Known rows, with every step that occurs
kotut > vafe: [-25.6   3.1  10.2  -3.0   8.0  -2.2  -0.2  18.2 -15.2  -7.6 -12.3  32.1
   1.1  20.1 -19.2 -19.6 -15.3 -26.2   6.5 -39.2 -14.9  -0.2  -9.2]
kotut > vonunol > tosa > nutun > ferufu: [-50.1  18.9   3.9 -21.9 -19.4 -45.7 -10.9  29.6  14.3  -5.9  13.1  18.1
 -17.8   1.9 -49.4 -24.0 -10.6  -6.6   5.7  -0.7   4.1   1.0   3.8]
kotut > vonunol: [-30.8 -19.2   5.7   3.3 -29.0 -21.7 -20.4  27.8 -15.3  23.0  12.5  23.6
   8.1   3.1 -16.3 -35.4  -0.8   5.2  -0.1 -29.8  -6.9 -18.2 -37.2]
tosa > nutun > ferufu > vafe > kotut > vonunol: [-52.1  38.1 -25.5 -16.5  15.3 -17.6  12.3  10.7   4.9 -18.7  35.7  14.2
 -12.2   2.5 -48.4 -30.2 -23.8 -25.9  21.0  45.8  30.2  25.5  41.4]
vafe > kotut > vonunol: [ -5.6   5.5  -2.5  -3.4 -17.9   3.2  -7.8  18.1 -10.1  46.4  33.2  20.3
  -7.3  -1.9  -3.8 -23.9 -15.7 -14.1  33.5  -8.3 -11.0  -6.6  -7.6]
ferufu > vafe > kotut > vonunol > tosa: [-14.8  13.0   5.8 -32.2  20.5  15.7  -3.6  31.4   3.6   9.7  34.2  35.3
 -28.1   8.6 -52.7 -52.5   0.3 -14.1  41.5  -8.3   1.9  17.1  17.0]
kotut > vonunol > ferufu > vafe > tosa > nutun: [-46.8   7.4  -8.4  -3.1   4.6 -10.8 -37.0  33.2   7.5 -25.5  30.1  31.9
 -17.7  20.5 -48.2 -23.7  22.3   3.0   8.7  -8.3   2.5  -1.0  15.6]
vafe > kotut: [ 10.4  22.3   6.0  -4.9   6.1  19.0  18.7   8.1  -2.2  41.2  15.7  14.0
 -23.7   4.1  -3.1  -7.1 -20.0 -17.8  33.0   5.4 -10.0   3.8  -1.9]
vafe > tosa > vonunol: [-21.3  26.0  35.0 -40.1   9.6 -27.2   1.3  26.6  37.3  28.7  -7.6  38.3
 -14.0  -5.1 -41.8  -7.3  21.1  33.2  25.3 -15.5  -5.5   8.0   4.2]
vonunol > ferufu > vafe: [ -5.9  17.1  -0.8  21.1  34.6  18.1  -2.4  17.9  -2.8 -25.1  -6.4  20.1
 -41.2  33.4 -32.2 -18.9  15.7  -9.2   3.6  -4.6  -7.8   3.1  -7.7]
ferufu > nutun > kotut > vonunol > dilo: [-64.3 -11.1 -31.5   6.6   7.0 -26.8  13.6  19.3 -28.3  15.8  -2.3  25.9
 -24.9 -10.5   9.1 -27.2  -2.3   2.7  20.1   3.7  27.2 -16.6 -20.5]
kotut > vonunol > ferufu > nutun > tosa: [-46.6  -3.2 -19.4  15.4  -7.6 -25.1 -15.7  33.1   3.0 -21.1  24.4  16.3
  -8.1   0.3 -14.0   4.1   9.7  -4.3  23.5 -24.4  -2.7 -16.2 -12.5]
nutun > ferufu > vafe: [-22.1  24.6   8.4  -3.7  34.0  -8.4  26.5   4.2  -2.0 -25.1   4.9  26.9
 -26.8  14.0 -60.2 -48.1 -29.6 -21.6   4.3  12.6  20.6  28.8   0.2]
nutun > kotut > vafe > tosa > vonunol > dilo: [-45.4  16.6  -0.2 -10.1  22.4 -35.8  -3.2   9.7 -13.6   7.1 -28.0  45.2
 -22.2  10.6 -30.1 -44.9  -8.8  -5.4  21.5 -14.0  13.5  11.9   0.6]
kotut > vafe > tosa > nutun: [-49.7  23.2  13.8 -36.1  18.0  -8.1  -8.2  24.5  14.5 -29.3   7.4  41.9
  -3.1  16.8 -46.1   1.1  -6.8 -16.4  15.0 -22.6   0.6  16.5  40.1]
tosa > vonunol > dilo: [-14.5  -3.6  -9.1  -1.2 -11.6 -47.0  10.1  15.1  13.9  76.2 -64.4   4.2
  -4.3   9.1   7.8 -27.4  34.2  35.9   1.8 -18.0 -13.3   0.4 -56.0]
tosa > nutun: [-42.1  19.9 -10.2  -9.6  -2.1 -14.7  15.1  16.9   4.3  -1.8  -0.2   2.0
  -6.7   6.5 -17.8   2.1  -1.8   0.8  -0.4  24.2  10.8   0.7   6.9]
vonunol > kotut > vafe > tosa: [-11.9   8.9  12.7 -24.0  28.3  -1.4  -9.4   9.9  -1.8   4.6  -2.8  32.5
 -35.2  14.1 -14.2  -6.2  -3.9  -8.2  29.6  -7.9 -31.9   3.7   9.3]
nutun > kotut > vafe: [-41.3  16.1  -2.5  10.9  20.4 -13.4   6.2   6.4 -42.3 -19.8  -7.4  37.9
 -18.6   9.6 -23.0 -44.3 -36.1 -31.8  15.9  -3.8  13.2  -1.8  -3.9]
nutun > ferufu > vafe > kotut: [ -9.1  37.6   2.0  -8.4  39.0   5.6  29.1  -0.6   0.7  -8.2  21.0  25.7
 -33.2   9.5 -51.9 -43.6 -38.5 -34.5  26.1  24.5  17.5  35.2  17.6]

Rows
[-21.2  26.2  -4.5   3.0   5.5 -45.8   7.3  22.9  34.1 -13.9 -10.1   1.7
   0.9  -3.1 -37.6   2.6  13.1   7.0  34.0 -15.1  -5.6  12.9 -14.4] -> nutun > tosa > vonunol > ferufu
[-66.4  31.1 -23.7  -0.9  14.9 -22.1  10.7   9.8 -24.1 -29.8   1.7  20.2
 -10.4   6.0 -25.5 -21.4 -24.8 -27.3  12.8  32.4  27.4   2.4  27.5] -> tosa > nutun > kotut > vafe
[-47.6  29.9  10.7 -15.2  27.4 -28.8  -0.4  13.6 -15.0 -10.9  -6.0  52.8
 -18.2   0.6 -40.1 -39.5 -18.6 -12.4  32.4  -4.4  14.8   6.3  17.3] -> nutun > kotut > vafe > tosa > vonunol
[-17.4  35.6   8.3 -21.0  27.3  -8.8  12.9  11.7   8.9  -9.6  28.0  31.6
 -38.5   8.2 -66.0 -50.6 -32.6 -32.6  31.4  11.6  12.8  32.5  20.3] -> nutun > ferufu > vafe > kotut > vonunol > tosa
[-43.4  23.1  14.7  -9.4  29.3 -12.0  -0.6  11.1 -23.3 -26.9   5.0  52.5
 -25.4   8.4 -44.1 -37.5 -31.3 -24.9  23.2  -9.7  16.6   7.8  16.8] -> nutun > kotut > vafe > tosa
[-23.7  10.3  29.3 -40.5  41.5  16.8   2.4  30.1  16.6 -21.2  19.7  47.6
 -26.3  15.2 -73.1 -37.8  11.3   8.8  18.0 -16.5  12.8  26.1  18.0] -> ferufu > vafe > tosa
[-15.5  29.2  -6.2   6.9  24.4 -20.2   0.8  21.5  13.7  16.3 -26.6  20.2
 -22.8  12.2 -22.1 -23.0  35.7  17.0  21.9   3.2 -12.8  -0.9 -12.1] -> tosa > vonunol > ferufu > vafe
[-34.5  21.1  26.0 -36.9  16.2 -22.3  -9.0  28.1  18.4   2.6 -11.2  51.0
   0.4   8.4 -40.3 -13.5   5.7  -0.4  27.6 -40.6 -15.1  11.2  16.4] -> kotut > vafe > tosa > vonunol
[-26.7  25.3  -7.2  -4.8  21.3 -36.8   6.9  26.6  32.8 -27.5  -2.3   9.1
  -1.3   0.6 -54.1 -14.4  19.7   5.3  40.4 -11.9   2.6  23.3  -3.7] -> nutun > tosa > vonunol > ferufu > vafe
[-21.6  37.5  -3.4 -24.4  -8.3 -18.6   1.6  17.5  14.0  21.4  33.5  15.8
 -29.1  -1.3 -32.5 -15.0 -26.5 -25.8  38.4  17.4  -0.4  10.9  26.9] -> vafe > kotut > vonunol > tosa > nutun > ferufu
[-34.1  49.5  13.9 -29.8  12.1 -32.8  25.2  17.4  30.8 -21.2  -9.2   8.1
 -45.2   8.5 -56.1  -0.7 -17.5 -14.5   7.7  22.7   7.2  19.3  21.4] -> vonunol > tosa > nutun > ferufu
[-44.8  38.1 -11.8  -3.7   6.5 -29.7  26.3   2.9   8.1 -17.4   2.2   2.0
 -14.3   5.1 -33.0  -2.9 -27.2 -16.8  -3.9  42.1  21.4  15.2  17.0] -> tosa > nutun > ferufu
[-19.4  18.2 -23.4   5.1  -0.5  -1.3  -3.9  22.3   7.7   7.3  44.2  13.5
 -17.6  -4.7  -5.7   8.4  -7.9 -23.6  53.4  -4.0  -5.9  -2.1  13.3] -> vafe > kotut > vonunol > ferufu > nutun > tosa
[-52.0  37.9 -15.1 -13.8  26.6 -18.7  25.8   6.9   8.0 -35.1  11.3  10.9
 -16.8   9.0 -54.2 -24.0 -19.1 -17.6   3.5  45.0  32.4  27.8  30.2] -> tosa > nutun > ferufu > vafe
[-39.3  -3.4 -16.4  21.0  -9.8 -15.2 -18.1  28.4  -8.9   2.0  13.0  21.6
 -18.8   5.5   2.4  -0.7  14.1   0.2  11.1 -18.3 -10.0 -28.3 -19.2] -> kotut > vonunol > ferufu > nutun
[-29.9  22.1  -8.5 -37.9  20.5   9.0  -3.1  32.6   9.2   0.4  38.5  28.6
 -25.3   6.5 -54.5 -43.0   3.1 -14.2  41.6  11.2  10.5  20.1  36.2] -> ferufu > vafe > kotut > vonunol > tosa > nutun
[-51.7  35.0  12.0 -30.8  20.6 -16.4   6.6  17.5  13.7 -22.5  19.3  33.5
 -29.1  -0.6 -53.4  -5.0  -9.5   5.9  17.1  26.7  29.7  13.5  39.0] -> vafe > tosa > nutun > kotut
